What can hang from each mark:
foton: lugog
sino: felope lugog
vosena: foton
lavekav: badad nida
lugog: foton rimafov sino
rimafov: vosena
zoso: badad lugog
badad: lavekav zoso

Each row was made from one small tree. The marks that hang from a mark follow it in brackets, in alphabetical order. Every link used is in the known rows. Write each row's tree.
Known rows:
zoso(badad): [-9, -4,  7, -3,  9,  3,  1,  2,  9,  3, -3,  4, -4,  8, 11, -8,  1, -7,
  3]
badad(zoso): [ 10,  -5,   0,  -1,   4,   8,  -6,  -6,  11,  -3,   2,  -2,  -3,   2,   2,
 -11,  -3,   4,   0]
lavekav(badad(zoso(lugog(rimafov(vosena) sino))) nida): [ 16,  -5,   2,  -8,  -1,   5,   4,   7,  11,   3,   5,  18,  -4,  25,  -9,
 -28,   1,  -7,  19]
badad(lavekav(nida) zoso(lugog(foton rimafov sino))): [ 28, -11,   0, -11,  -2,   3, -11,  -9,  26,  -1,   2,   2,  -3,  -6,  -2,
 -25, -10, -20,  -8]
lugog(rimafov): [ 13,  12,   3,  -4,   8,  10,   0,  -5,   1,  -2,  -2,   1,  -4,   8, -11,
   2,  -7, -12,   8]
zoso(badad lugog(sino)): [ -2,  -7,   6, -10,   9,   9,  -4,  -6,   3,   8,  -3,   0,  -3,  19,  20,
 -30,   3,  -4,   0]
foton(lugog(rimafov sino)): [  2,  12,  -6,  -1,  22,   2,  -5, -10,   0,   6,  -5,  -1,   0,  -5,   7,
 -12,   2, -12,   6]
rimafov(vosena(foton(lugog(sino)))): [  4, -18, -14,   3,  16,   1,  -3,   2,   2,  -1,   0,   1,   5,  -2,  14,
  -8,   2,  33, -10]
badad(lavekav zoso(lugog(sino(felope)))): [ 28,   0,  -3, -10,   6,  14, -11, -14,  24,  -3,   8,  -8,  -2, -10,   9,
 -23,  -9,  -8, -14]
foton(lugog(rimafov(vosena) sino(felope))): [ 11,   3,  -8,  -2,  36,  14,  -7,  -8,   4,   2,  -3,  -2,   1,  -8,  10,
  -8,  -4, -12,   8]
lavekav(badad(zoso(lugog))): [  3,   6,   4,  -8,   1,   1,   5,   2,   7,   2,  10,   6,  -2,  24,  -6,
 -24,   8,  -1,  11]
zoso(badad(lavekav) lugog(foton sino(felope))): [  2,  -9,   7, -12,  19,   7, -10,  -7,  25,   5,  -4,  -7,   1,  -8,  23,
 -24,  -3, -20,  -8]
rimafov(vosena(foton(lugog))): [  1, -19, -13,   0,  15,  -2,   2,   5,   1,  -4,   3,   5,   3,   6,   6,
  -3,   2,  28, -11]
lugog(rimafov(vosena)): [ 21, -13,  -1,  -2,   4,  13,  -2,   0,  -4,  -7,   4,   4,  -4,  11,  -7,
   0, -12,   0,   7]
sino(lugog(rimafov(vosena))): [ 11, -15,   2,  -3,  17,  12,  -3,   6,  -4,  -8,   2,  -2,   4,  22,  -5,
  -8,  -5,   8,   1]
zoso(badad lugog(foton sino(felope))): [ -6, -10,  10, -11,  26,  11,  -8,  -7,  15,   8, -11,  -6,   2,   5,  23,
 -25,   2, -15,   4]
foton(lugog): [-13,   3,  -7,  -2,  18, -10,   2,  -1,  -2,   4,   1,   4,  -1,   0,   4,
  -5,   9, -10,  -3]
zoso(lugog): [  3,  -4,   1, -11,   3,   2,   3,  -2,  -8,   2,   4,   2,  -2,  22,  -3,
 -14,   3,  -4,  -5]
lavekav(badad(zoso(lugog(rimafov sino(felope)))) nida): [ 13,  17,   6, -12,  14,   9,   5,   2,  21,   6,  -2,  14,  -4,  19, -13,
 -23,   2, -21,  23]
rimafov(vosena): [ 10, -30,  -6,   4,  -4,   4,  -2,   7,  -6,  -6,   8,   3,   1,   4,   6,
  -3,  -7,  15,  -2]

Write each row's tree:
[15,  5,  3, -9, 46, 26, -1,  3, 15, -8, -7, -6,  6, 14, -8,  0, -7,  9,
  1]	sino(felope lugog(rimafov(vosena(foton))))
[-2, 21, -7, -7, 31, -2,  6, -5,  9,  2, -8,  3,  0,  8, -8,  0,  6, 10,
 -6]	vosena(foton(lugog(rimafov)))
[ 24, -11,   0, -14,   0,   0,  -5,  -5,  24,  -4,   6,   7,  -7,   3, -12,
 -19,  -9, -26, -10]	badad(lavekav(nida) zoso(lugog(foton rimafov)))
[  6,  22,  -4,  -4,  37,  11,  -5, -13,   9,   6,  -8,  -4,   0, -10,   7,
  -7,   0, -22,   9]	foton(lugog(rimafov sino(felope)))
[ 11,   1,   8, -20,   9,   4,   4,   0,  16,   2,   3,  15, -12,  27,  -7,
 -20,  -7, -35,  -5]	zoso(badad(lavekav(nida)) lugog(rimafov))
[ 30,   6,  -2,  -2,  27,  29,  -9, -10,  15,  -2,  -9,  -8,   3,  -9,   5,
  -2, -14,  15,   7]	lugog(rimafov(vosena(foton)) sino(felope))
[ 10,  -2,   4,   2,   8,   6, -14, -12,   6,   3, -12, -12,   6, -18,   8,
  -8,  -7,  -5,  12]	lugog(foton rimafov sino)
[ 11, -20,   9, -13,  30,  21, -10,  -7,  11,   3,  -7,  -4,  -1,  14,  18,
 -26,  -8, -14,  10]	zoso(badad lugog(foton rimafov(vosena) sino(felope)))
[ 27,  -4,  -5,   2,   9,  18,  -8,  -8,   4,  -2,  -5,  -4,   4,  -2,   6,
  -8, -12,  26,   4]	lugog(rimafov(vosena(foton)) sino)
[ 14,   9,   6,  -1,  26,  17, -14, -14,  17,   3, -16, -15,   6, -25,   7,
  -2, -10, -14,  15]	lugog(foton rimafov sino(felope))
[  4,  29,  -7,  -6,  40,   8,   0, -11,  16,   5, -14,  -4,   3,  -6,   1,
  -3,   4,  10,  -2]	vosena(foton(lugog(rimafov sino(felope))))
[ -3, -11,  12, -17,  19,   5,  -1,  -4,   5,   4,  -5,   3,  -6,  29,   2,
 -21,   0, -22,   6]	zoso(badad lugog(foton rimafov))
[15, -1,  5, -7, 41, 26, -3,  3, 10, -8, -3, -6,  4, 13, -6, -1, -9, -4,
  6]	sino(felope lugog(rimafov(vosena)))
[  6,  13,   5,  -9,  10,   5,   5,   5,  20,   7,  -1,  14,  -1,  15,  -7,
 -24,   6, -16,  18]	lavekav(badad(zoso(lugog(sino(felope)))) nida)
[  3,   7,   5,  -7,  14,   6,  -3,  -3,  16,   4,   2,  -3,   3,   6,   3,
 -25,   6,  -3,  16]	lavekav(badad(zoso(lugog(foton sino(felope)))))
[  4,  -7,  -8,  -3,  21,   1,   0,  -1,  -5,  -2,   4,   7,  -3,  10,  -1,
  -5,  -1, -11,   3]	foton(lugog(rimafov(vosena)))
[ -4,  -2,   5,  -9,  -1, -10,   7,  10,  15,   5,   2,  16,  -2,  20, -12,
 -23,  10, -14,  15]	lavekav(badad(zoso(lugog(foton))) nida)
[ -6,  12,  -7,   0,  31,   3,  -5,  -8,   8,   7,  -7,  -5,   3, -17,  16,
  -8,   6, -12,   3]	foton(lugog(sino(felope)))
[ 18, -27,   0,   5,   4,  10, -16,  -7,   2,  -2,  -6,  -9,   7, -16,  13,
 -10, -12,   7,  10]	lugog(foton rimafov(vosena) sino)
[ 21,  -8,  -3, -12,  -7,  -1,  -2,  -2,  21,  -3,  10,   9,  -7,   6,  -7,
 -20,  -6, -17, -16]	badad(lavekav(nida) zoso(lugog))
[  9, -13,   6,  -6,  43,  19,  -7,   4,  12,  -7,  -8, -10,   8,   4,  -3,
  -1,  -8,  -6,   6]	sino(felope lugog(foton rimafov(vosena)))
[ 21,  -5,  -4,  -4,  11,  13,   1,  -1,   2,  -7,   0,   3,  -1,  12,  -9,
   1, -10,  17,   1]	lugog(rimafov(vosena(foton)))
[  6,   3,   6,  -8,   3,  -2,   2,   3,  16,   6,  -1,  13,  -1,  16, -10,
 -27,   5, -15,  21]	lavekav(badad(zoso(lugog(foton rimafov sino))) nida)
[  4, -26,   4,  -2,  18,   5,  -8,   7,   0,  -7,  -2,  -6,   8,  12,  -1,
  -8,  -4,   7,   1]	sino(lugog(foton rimafov(vosena)))
[ 10,  13,   6, -11,   5,   6,   5,  -1,   7,   1,   9,   6,  -4,  28, -12,
 -24,   5,  -6,  16]	lavekav(badad(zoso(lugog(rimafov))))
